Known rows, with every step that occurs
Q, L, Z, C: -1.08 -1.00 +3.67 -1.87 +0.27 +2.38 +3.88 -2.78 +1.19 -0.63 +2.68 -1.16 +0.69 -1.34 +0.13 -4.48 +2.62 -0.67 -1.35
D, P: +0.63 +1.96 -2.28 -0.49 -2.37 +1.78 +2.41 +2.59 +0.34 -0.41 -0.10 +1.03 -0.50 -1.40 +0.66 -4.49 +2.34 -2.96 -2.63
L, Q: +1.58 -1.78 -0.78 -1.20 -3.34 +2.41 -0.66 +5.99 -3.21 -0.62 +0.54 -1.74 +1.14 +4.09 -1.58 -1.23 -1.13 -1.89 -3.27
P, L, Q, D, Z: +1.17 -0.14 +1.91 -2.22 -2.30 +0.74 -0.14 +4.54 -1.21 +1.46 -1.63 +0.64 +3.15 +3.96 -0.80 +0.70 -5.58 -0.33 -0.87
Z, L, Q, D, P, C: -0.55 +1.13 -3.14 -0.72 -2.77 +0.37 -1.40 +3.58 -2.00 -1.27 +3.09 -1.97 -1.39 +2.79 -1.09 +1.74 -4.36 -0.03 -2.43
Z, C, Q, L: -1.37 +0.55 +0.90 -1.69 +0.74 +3.63 -2.57 -6.32 +0.94 -2.01 -0.98 +0.13 +0.43 +1.88 -1.23 +0.54 -2.01 -2.31 -1.49
Q, D, P: +1.16 +0.71 +0.10 -1.93 +0.31 +0.96 +0.48 +0.70 -1.00 +1.01 -2.73 +1.30 +0.11 -2.80 +0.74 -0.80 +1.71 -1.53 -1.58
C, Z, L: +1.10 +0.02 +2.83 -2.25 +0.64 +1.52 -4.08 +0.10 +1.18 +0.68 +3.52 -0.98 -1.26 +4.34 +1.94 +2.46 +0.05 -0.21 -1.26
C, Z, L, Q, D: +1.83 -0.57 +2.44 -1.96 +0.16 +1.64 -4.92 +2.12 -0.82 +0.50 +2.94 -1.77 -0.67 +4.63 +1.35 +3.12 -0.50 +0.30 -1.53
Q, D, P, L, Z, C: +0.77 +2.57 +2.53 -2.08 +0.05 +0.30 +0.73 -1.83 +0.27 +1.50 -2.95 +2.15 +0.78 -3.27 +0.27 -0.78 +2.01 -0.25 -0.25
C, Z: +2.71 -0.51 +4.42 -2.68 +1.04 +2.38 -2.16 +0.63 +1.02 +1.17 +1.18 -0.18 -0.08 +2.50 +2.20 +0.61 +3.46 -1.60 -1.28
P, L, Z, C: -0.30 +2.32 +5.66 -2.99 -1.83 -0.08 +1.30 -3.13 +1.99 +2.19 -0.51 +1.53 +1.20 +0.60 -1.04 -1.03 +0.26 +0.39 +0.30
Z, L: -1.74 -0.35 -1.14 -1.98 -1.79 +0.45 -2.34 +0.16 -0.01 -0.11 +3.24 -1.10 -1.60 +4.17 -0.61 +1.96 -4.97 -0.16 -2.13
Z, C, P: +0.66 +0.51 +2.78 -2.35 -1.60 +2.04 -3.14 -1.73 +2.59 -1.12 -1.95 +2.15 -0.88 -0.67 -0.65 +0.12 +1.34 -1.32 -1.23
Q, D, P, L: +0.75 +1.32 +1.09 -1.83 +0.03 +0.17 +0.95 +0.67 -0.31 +1.79 -2.97 +2.28 +1.16 -2.04 +0.72 -0.60 +0.25 -0.67 -0.82
L, Z: +0.49 -0.22 +3.69 -3.87 -1.57 +0.47 +3.00 -0.86 -0.31 +2.14 +0.47 -1.19 -1.54 -2.71 -1.24 -3.20 +4.82 -1.38 -1.24
Z, C, P, L, Q: +0.51 +0.82 +3.13 -1.76 -2.88 +1.51 -3.06 +0.06 +2.24 -0.81 -1.93 +2.49 +0.50 +1.03 -1.11 +0.24 -0.49 -0.38 -0.89
P, L: -0.38 +0.38 +2.97 -2.28 -1.85 +0.06 +1.06 +0.74 +1.32 +2.08 -0.57 +2.01 +2.19 +3.44 -0.03 -0.26 -2.95 -0.42 -0.73
D, P, L, Q: +0.51 +2.46 -1.82 +0.33 -4.28 +0.98 +2.48 +5.01 -0.11 -0.03 -0.02 +1.44 +1.55 +1.03 +0.09 -4.29 -0.40 -1.66 -2.25
D, P, C, Z, L, Q: +1.53 +4.71 -2.87 +0.21 -2.58 +1.01 +2.94 +4.16 +1.27 -1.89 +3.15 -0.49 -1.91 -0.93 +1.24 -2.96 +3.51 -2.69 -2.10

Rows
+1.33 +2.85 +0.03 -1.69 +0.76 +0.25 +0.75 +0.34 +0.43 +0.23 -0.21 +0.63 -1.18 -2.74 +1.43 +0.66 +2.34 -1.20 -0.85 : Q, D, P, C, Z, L
+1.24 +0.85 +2.41 -2.02 -1.98 +1.22 -1.34 +2.62 -0.67 +0.67 -1.77 +0.98 +3.20 +4.17 -0.95 +1.24 -5.58 -0.07 -0.58 : P, L, Q, D, Z, C
-0.66 +3.91 +0.17 -0.94 -3.10 +0.61 +2.51 -1.13 +1.35 +0.68 -0.87 +1.75 -0.12 -2.16 -0.48 -4.23 +1.84 -1.69 -0.95 : D, P, L, Z, C, Q
+1.94 +0.21 +3.12 -4.12 +0.82 +1.62 -2.30 -0.24 +0.95 +0.66 -4.18 +1.65 +0.58 -1.21 +0.07 +2.23 -4.06 -1.39 +0.28 : Q, D, Z, C, P, L
+0.75 +1.55 +2.04 -2.34 -0.18 -0.15 +1.88 -0.09 -0.37 +2.25 -2.69 +1.80 +0.61 -3.39 +0.36 -1.38 +1.93 -0.41 -0.54 : Q, D, P, L, Z
+2.83 -0.73 -0.15 -2.19 -1.23 +3.20 -2.41 +4.44 -3.14 -1.02 -1.85 -1.46 +1.51 +2.56 -1.35 +1.18 -3.68 -1.83 -1.95 : L, Q, D, Z, C
-0.81 -2.06 -0.27 -3.77 +0.70 +1.35 -2.53 -2.73 -2.40 +1.35 -3.87 -0.24 -0.76 -0.06 -1.74 +2.36 -2.49 -2.77 -1.58 : C, Q, D
-0.08 +4.22 -4.24 -0.69 -2.53 +0.87 +4.41 +1.56 +1.00 -1.59 +0.16 +0.35 -2.13 -3.06 -0.19 -3.76 +2.73 -4.45 -2.18 : D, P, C, Q
-0.37 +0.92 +5.00 -3.26 -2.37 -0.69 +2.92 -0.53 +1.19 +3.20 -0.12 +1.10 +1.04 +0.35 -0.79 -1.83 +0.38 +0.16 -0.15 : P, L, Z
-0.30 -1.87 +4.21 -3.74 -4.34 -1.47 +1.68 +4.08 +2.05 +2.84 -1.56 +2.39 -1.22 -2.97 -0.76 -2.77 +1.79 -0.10 -0.61 : C, P, L, Z
-0.19 +1.21 +1.50 -2.84 +1.23 +2.80 -4.76 -7.06 +0.08 -0.92 -3.50 +0.80 -0.09 +0.89 -1.59 +3.24 -1.69 -2.02 -0.92 : Z, C, Q, D
+1.39 +2.54 -0.46 -1.91 +0.24 +0.43 +2.54 +0.88 -0.04 +0.23 -1.92 +1.12 -0.51 -3.86 +0.71 -0.76 +2.87 -2.04 -1.16 : Q, D, P, C
+2.03 -0.68 -1.47 -0.78 -2.43 +2.04 -0.53 +5.96 -3.84 -0.28 -1.28 -0.91 +1.23 +0.83 -0.98 -1.13 +0.12 -1.43 -2.91 : L, Q, D, P
-0.05 +4.19 +0.89 -0.78 -3.10 +0.56 +3.30 -0.07 +1.83 +0.62 -0.36 +2.06 +0.33 -2.20 +0.06 -4.62 +2.54 -1.20 -0.93 : D, P, L, Z, C
+1.63 -0.44 +1.98 -1.68 -0.61 +1.94 -4.49 +2.52 -0.37 +0.10 +3.77 -1.93 -0.81 +5.39 +1.20 +2.30 -0.54 -0.06 -1.90 : C, Z, L, Q
-0.67 +3.85 -3.30 -0.74 -2.36 +0.80 +6.53 +1.03 +1.05 -1.52 +1.34 -0.34 -2.20 -4.55 -0.11 -5.53 +4.04 -3.92 -1.91 : D, P, C, Q, L, Z
-0.18 +2.21 +0.42 -2.09 +0.74 +2.84 -3.99 -6.38 +0.27 -1.36 -3.47 +1.07 -0.36 -0.23 -1.28 +1.89 -0.68 -2.33 -1.11 : Z, C, Q, D, P
+0.91 -2.48 +2.14 -3.02 -4.32 -0.26 -0.46 +7.73 +0.50 +1.50 -2.66 +1.94 +0.22 -0.57 -0.76 -0.96 -3.00 -0.73 -1.07 : C, P, L, Q, D, Z
-0.68 +1.92 +5.39 -3.49 -0.96 -0.23 +0.32 -4.66 +1.15 +2.60 -1.95 +1.46 +0.98 -0.22 -1.47 +0.30 -0.38 +0.33 +0.59 : P, L, Z, C, Q, D
